What can hang from each mark:
q129: q316
q507: q316
q607: q265
q329: q316
q265: q316 q740 q741
q283: q265
q316: q129 q265 q329 q507 q964
q716: q316
q741: q265 q607

Every row comes from one small tree of marks. The marks that hang from a mark follow it in brackets, in the order of their numbers. Every link used is in the known rows. Which tree was each row made from?
Known rows:
q507(q316(q129 q265(q740) q329 q964)): [ 1.49 -1.45 -2.60  0.01  0.27  0.93 -2.01  0.42  2.78  0.76  3.47  2.37
  0.14  2.14 -1.26  1.77  2.27 -2.60  3.44 -1.20 -2.85  3.43  1.55]
q716(q316(q129 q507 q964)): [-3.10 -0.06  1.73 -1.43 -1.16  1.51  2.52 -0.30 -2.69 -2.53  3.83  3.07
  1.08  2.05  0.11 -1.75 -1.40 -2.66 -0.99 -2.10 -0.34  4.77 -4.11]
q265(q316(q129 q964)): [-1.61 -2.29  4.45  0.79 -0.80 -0.62 -0.55 -1.12 -1.95  0.17 -0.30 -0.34
 -3.13 -1.91 -1.11 -2.71 -0.44 -0.78 -0.33 -0.61 -2.50  2.02 -1.06]
q283(q265(q316(q507 q964) q740 q741(q607))): [-1.31  2.86 -1.52  0.42  1.74 -3.38  0.52  0.71 -2.73 -1.15 -6.34 -3.90
  0.46 -3.29  1.65 -2.58 -2.10  5.62 -5.52  1.70  2.02 -5.58 -0.47]
q507(q316(q129 q265(q740 q741(q607)))): [ 0.90 -2.68 -2.85  0.61  0.93 -3.06 -0.81  1.75 -0.50 -1.14 -3.34 -2.16
  3.82  2.43 -1.62  1.78 -2.03  0.25  0.53  1.18 -4.89 -3.56  2.79]
q283(q265(q740 q741(q607))): [ 0.66 -0.55 -1.23  2.46  2.34 -4.63  2.03  2.00 -0.49  0.49 -8.16 -5.83
  3.20 -2.55 -0.36 -0.41 -5.85  4.51 -3.03  1.12 -2.65 -7.79  0.15]
q129(q316(q265(q740) q507)): [ 3.81 -0.42 -0.72  1.34  0.54  2.42  2.72  1.15 -0.13 -2.80 -0.89  0.92
  1.14  2.41 -2.76  2.22 -0.97 -0.51  1.66  0.16  0.14  0.58 -2.60]
q316(q129 q265(q740 q741) q329 q507 q964): [-0.62  3.33 -3.14 -0.71  2.64  0.08 -1.60  0.01  4.31  1.98  3.21  0.58
 -0.09 -0.25  1.29  0.33  3.52 -1.47  2.73  0.78  2.34  2.89  2.53]
q741(q607(q265(q316 q740))): [ 0.87 -1.24  2.36 -0.52 -0.06 -3.64  0.25  0.17 -4.57  0.60 -6.02 -5.31
  1.80 -2.99  0.65  0.78 -4.44  4.51 -3.95  2.73 -3.57 -7.65  2.73]
q716(q316(q265 q507 q964)): [ 0.37  1.54  0.11  0.90 -3.10  1.32  3.01  0.62 -1.56 -1.61  2.54  3.19
 -0.22  1.34  2.16 -0.27 -0.31 -2.84  1.84 -1.45  1.33  3.99 -6.03]
q316(q129 q265 q329 q507 q964): [-2.09  1.12 -1.77  0.20 -0.84  2.32 -0.83 -0.33  3.50  3.09  6.83  4.91
 -1.28  0.83  0.61 -0.60  5.05 -3.56  5.43 -0.98  2.10  7.14 -0.54]
q129(q316(q329 q507 q964)): [-0.59  0.46  1.72 -0.66 -1.75  5.27  0.51  1.30  1.71 -3.68  3.98  4.46
 -1.47  3.16 -2.39  0.42 -0.17 -2.87  0.76 -2.35  2.04  4.41 -4.67]
q316(q129 q265 q329 q507): [-1.06 -1.15 -0.99  0.30 -0.03  1.54  0.47 -1.29  2.18  3.40  5.28  4.45
  0.89  1.45 -0.42  1.07  4.39 -2.97  5.33 -0.92  1.16  5.51  0.84]
q329(q316): [ 1.99 -4.80  4.27  1.25 -2.02  0.72  2.24  0.50 -0.83 -2.41 -0.13  1.59
 -1.11  1.64 -2.69  1.79 -3.55 -1.04 -1.04  0.50 -3.49 -0.42 -2.17]
q283(q265(q316(q129 q329 q507 q964) q740)): [-1.33  0.89 -1.35 -0.26  2.57  0.20  0.14 -2.38 -0.57  1.94  0.70  0.49
 -0.51 -2.35  0.19 -2.10  2.65  3.15 -2.07 -1.18  2.28  1.44  0.94]
q716(q316(q265(q740) q329 q507 q964)): [ 1.53  2.66 -1.45 -1.17 -0.57  2.24  1.87 -0.69  0.46 -0.34  3.17  2.27
  0.20  0.87  2.98  1.93  1.37 -2.43  0.81 -1.36  2.68  3.98 -3.02]
q283(q265(q316(q129 q964) q740 q741)): [ 0.15 -0.04  0.07  2.17  2.99 -3.09  0.13 -0.50 -0.72  1.11 -5.15 -4.78
 -0.40 -3.52 -0.27 -3.07 -2.18  4.41 -3.22 -0.20 -1.28 -4.00  0.92]
q283(q265(q741)): [ 0.93 -1.60  1.52  4.10  0.41 -2.85  2.72  1.91  0.66  0.88 -4.98 -2.28
  1.20 -1.17 -1.17 -1.35 -4.96  2.27  0.07 -1.10 -2.43 -4.54 -2.15]
q741(q265(q316(q129 q329 q507)) q607): [-3.81 -2.06 -0.15 -3.60 -1.24 -0.14 -0.99 -2.54 -4.87  0.98 -0.41 -0.08
  2.34 -0.17  0.21 -0.96  0.78  1.79 -2.60  1.24  1.14 -2.32  3.59]
q129(q316(q265(q740 q741) q329 q507)): [ 3.26  0.75 -1.30  0.30  1.12  2.62  0.78  0.89  2.55 -2.17 -0.21  0.49
  1.35  2.90 -1.38  3.30  0.27 -0.85  1.16 -0.74  2.36 -0.47 -0.78]
q507(q316(q129 q265(q741) q964)): [ 0.30 -1.69 -1.03  2.03 -1.77 -0.96 -1.59  2.51  1.52 -1.11  1.03  1.41
 -0.05  2.93 -1.51 -0.47 -0.58 -2.46  3.34 -0.76 -3.70  0.99 -0.49]
q316(q129 q265(q741) q329 q964): [-0.62 -0.11 -0.69  1.86 -0.70 -0.05 -1.93  0.73  5.33  4.08  2.51  0.08
 -1.35 -0.15  0.78 -0.61  1.94 -3.18  5.05 -1.41 -0.54  2.69  0.30]

Which tree is each row?
[-0.63  0.98 -0.12 -3.44  1.71  0.75 -1.31 -2.93 -2.82  0.29  0.84 -0.57
 -0.47 -1.61  0.07 -0.99  1.50  1.66 -2.34  1.43  1.42 -0.44  4.40]
q741(q265(q316(q129 q329 q507 q964) q740))
[ 1.59  0.58 -2.70 -0.64  0.53  2.01  0.35  1.48  1.78 -2.14 -1.53 -0.70
  2.66  2.64 -0.79  3.09 -0.15 -0.10 -0.16  0.23  2.33 -2.11 -0.54]
q129(q316(q265(q740 q741(q607)) q329 q507))
[-2.19 -0.04  1.07 -2.41 -1.08  1.55 -1.25 -2.40 -2.58  0.74  2.65  1.78
 -1.11 -0.50 -0.01 -2.17  1.95  0.25 -0.74  0.30  1.81  1.24  2.21]
q741(q265(q316(q129 q329 q507 q964)))
[ 1.98  0.50 -2.20  0.82 -0.87  1.76 -1.11  2.39  3.63 -0.74 -2.41 -2.82
  0.17  1.01 -0.24  1.76 -1.34 -0.85  0.49 -0.50  0.50 -2.04 -1.81]
q129(q316(q265(q740 q741(q607)) q329 q964))
[-0.63 -2.98  0.08 -2.03  0.95 -3.06 -0.22 -1.89 -5.93  0.65 -6.29 -5.82
  2.70 -2.58 -0.79 -0.61 -3.21  3.92 -4.33  3.11 -3.26 -6.89  4.86]
q741(q265(q316(q129) q740) q607)
[-4.30  0.45  0.72 -2.45 -2.14 -0.12 -1.90 -0.20 -2.52  1.64  1.80  0.46
  0.97 -0.99  1.45 -1.39  0.97  2.15 -1.98  0.73  0.63 -1.18  1.91]
q741(q607(q265(q316(q129 q329 q507 q964))))
[ 3.21  0.21  3.99  0.42  1.71 -4.20  0.26  0.14 -2.84 -0.20 -6.30 -6.09
  0.65 -2.78  0.40  0.91 -4.91  4.48 -3.79  2.32 -3.12 -8.81  3.76]
q607(q265(q316 q740 q741))
[-1.55 -2.18  0.99  1.85 -0.64  0.27 -0.09 -1.50  0.36  3.68  0.50  0.73
 -1.53 -2.28 -0.28 -2.94  1.49  1.42  0.10 -3.15  0.15  1.57 -1.29]
q283(q265(q316(q129 q329 q964)))
[-0.52  2.24 -3.03 -0.72  1.97  1.59 -0.77 -0.94  3.44  2.78  5.01  2.52
 -0.52 -0.32  0.58  0.41  4.75 -2.10  3.92  0.25  1.69  5.64  1.68]
q316(q129 q265(q740) q329 q507 q964)
[ 4.25 -2.42 -0.79  0.78  0.10  0.09  0.05  0.51  1.49 -0.24  0.37  1.71
  0.64  2.18 -1.18  4.02  0.25 -1.92  2.94 -0.74 -3.17  0.35  1.21]
q507(q316(q265(q740) q329))
[ 0.06 -1.41 -1.66  0.89 -1.67  0.41 -2.62  1.63  3.50  0.33  3.35  2.71
 -0.19  3.31 -0.71  0.61  1.67 -3.31  3.95 -1.87 -2.04  2.47  0.38]
q507(q316(q129 q265(q741) q329 q964))
[-0.83  0.47  4.39 -1.25  0.25 -0.69 -0.24 -1.43 -1.16 -1.61 -0.90  0.63
 -1.66 -0.43  0.64  0.56  0.29 -0.06 -1.93 -0.11  2.08 -0.89  0.49]
q265(q316(q329 q507) q741)
[-3.59  1.22  2.71 -1.93  0.38  0.10 -1.95 -1.40  0.23 -0.63  2.04  1.20
 -2.34 -0.37  0.73 -1.92  2.31 -0.62 -1.54 -0.58  2.46  2.13  1.00]
q265(q316(q129 q329 q507 q964) q741)
[ 3.27 -2.32  0.80  2.53 -1.84  2.42  0.58  1.64  3.60 -0.39 -0.82 -0.02
  0.33  2.93 -1.90  2.41 -1.30 -2.34  3.18 -2.44 -0.07 -0.70 -2.75]
q129(q316(q265(q741) q329))
[ 0.04 -1.06  4.78  0.14 -1.78  0.68 -0.91 -1.20 -0.05  0.48  0.27  0.63
 -4.58 -2.18  0.63 -0.68  0.31 -1.53 -0.15 -1.38 -0.21  2.08 -1.94]
q265(q316(q329 q964))
[ 0.43  2.30 -0.09  1.99 -1.98  0.55  1.32  1.66  1.12  0.08  2.47  3.31
 -2.43 -0.43  0.59 -0.90  1.09 -2.29  4.37  0.76  0.91  4.06 -3.71]
q316(q265 q507 q964)
[-0.54  0.17 -0.73 -0.17  4.03 -1.64  0.42 -2.27 -0.72  1.43 -2.41 -1.67
  1.75 -1.53  0.00 -0.89  0.96  4.20 -3.26 -0.79  1.85 -2.67  2.97]
q283(q265(q316(q129 q329 q507) q740 q741))
[-0.40 -1.71 -0.21  0.61 -2.64  2.02  0.79 -0.76  1.48  2.59  4.39  2.08
  0.26  1.49  1.62  0.26  1.30 -4.12  3.41 -3.67 -0.26  5.11 -3.28]
q716(q316(q129 q265 q329 q964))
[ 0.02  4.48 -3.03  0.29  0.76 -2.38 -0.08  2.48  0.85 -1.00 -2.65 -2.29
 -0.09 -1.54  2.09 -0.04 -0.88  0.58  0.14  3.57  1.05 -2.05 -0.32]
q316(q265(q740 q741(q607)) q507 q964)
[-1.67  1.30  1.46 -3.00  2.84  0.88 -1.16 -2.89 -0.88 -0.09  2.12  0.71
 -2.01 -1.66  0.19 -0.59  3.21  0.06 -2.14  0.42  1.49  3.43  2.29]
q265(q316(q129 q329 q507 q964) q740)
[ 0.54  2.41  2.82 -1.07  1.88 -0.71  0.53 -1.10 -3.10 -2.78 -1.83 -0.68
 -3.15 -2.80  0.25 -0.90 -0.50  1.13 -2.98  1.95  0.41  0.51 -0.43]
q265(q316(q507 q964) q740)
[ 0.13  3.36 -2.40 -0.74 -0.71 -1.31  1.78  1.44 -1.66 -2.60 -2.11 -1.75
  1.92  0.34  3.33  0.53 -2.14 -0.19 -2.22  0.94  1.47 -1.44 -3.05]
q716(q316(q265(q740 q741(q607)) q507 q964))
[-1.41 -1.26 -0.36 -2.15  0.29 -2.46 -1.37 -1.17 -4.89  0.42 -4.97 -5.45
  0.96 -3.12  0.00 -2.06 -2.73  3.43 -4.21  3.07 -2.37 -5.46  3.72]
q741(q265(q316(q129 q964) q740) q607)
[ 1.07  1.80 -2.36 -0.36 -0.86 -0.44  0.00  1.82  0.37 -2.79 -0.67 -0.15
 -0.52  0.86  1.03  1.32 -0.52  0.99 -2.23  3.63  1.31 -2.08 -0.60]
q329(q316(q265(q740 q741(q607)) q507 q964))
[ 0.99 -0.28 -1.90 -0.01  0.15  1.79  0.43 -0.07  0.88 -0.92  3.98  2.93
 -0.89  1.76 -1.18  0.72  2.34 -0.47  0.52  1.90  0.24  3.34  0.16]
q329(q316(q129 q265(q740) q507 q964))
[ 1.90 -0.11 -0.21  1.06 -1.33  3.30  0.85  1.35  2.62 -1.84  1.42  2.59
  0.86  3.89 -1.44  2.26  0.57 -2.18  2.60 -1.90  2.58  1.02 -2.68]
q129(q316(q265(q741) q329 q507))
[-1.20 -0.07  3.26 -0.38 -1.13 -1.27 -2.43 -0.13  0.32  2.47  0.40 -1.96
 -0.90 -1.39  1.03 -1.19 -0.79  1.61 -1.09 -0.49 -0.94 -3.22  3.04]
q607(q265(q316(q129 q329 q964) q741))
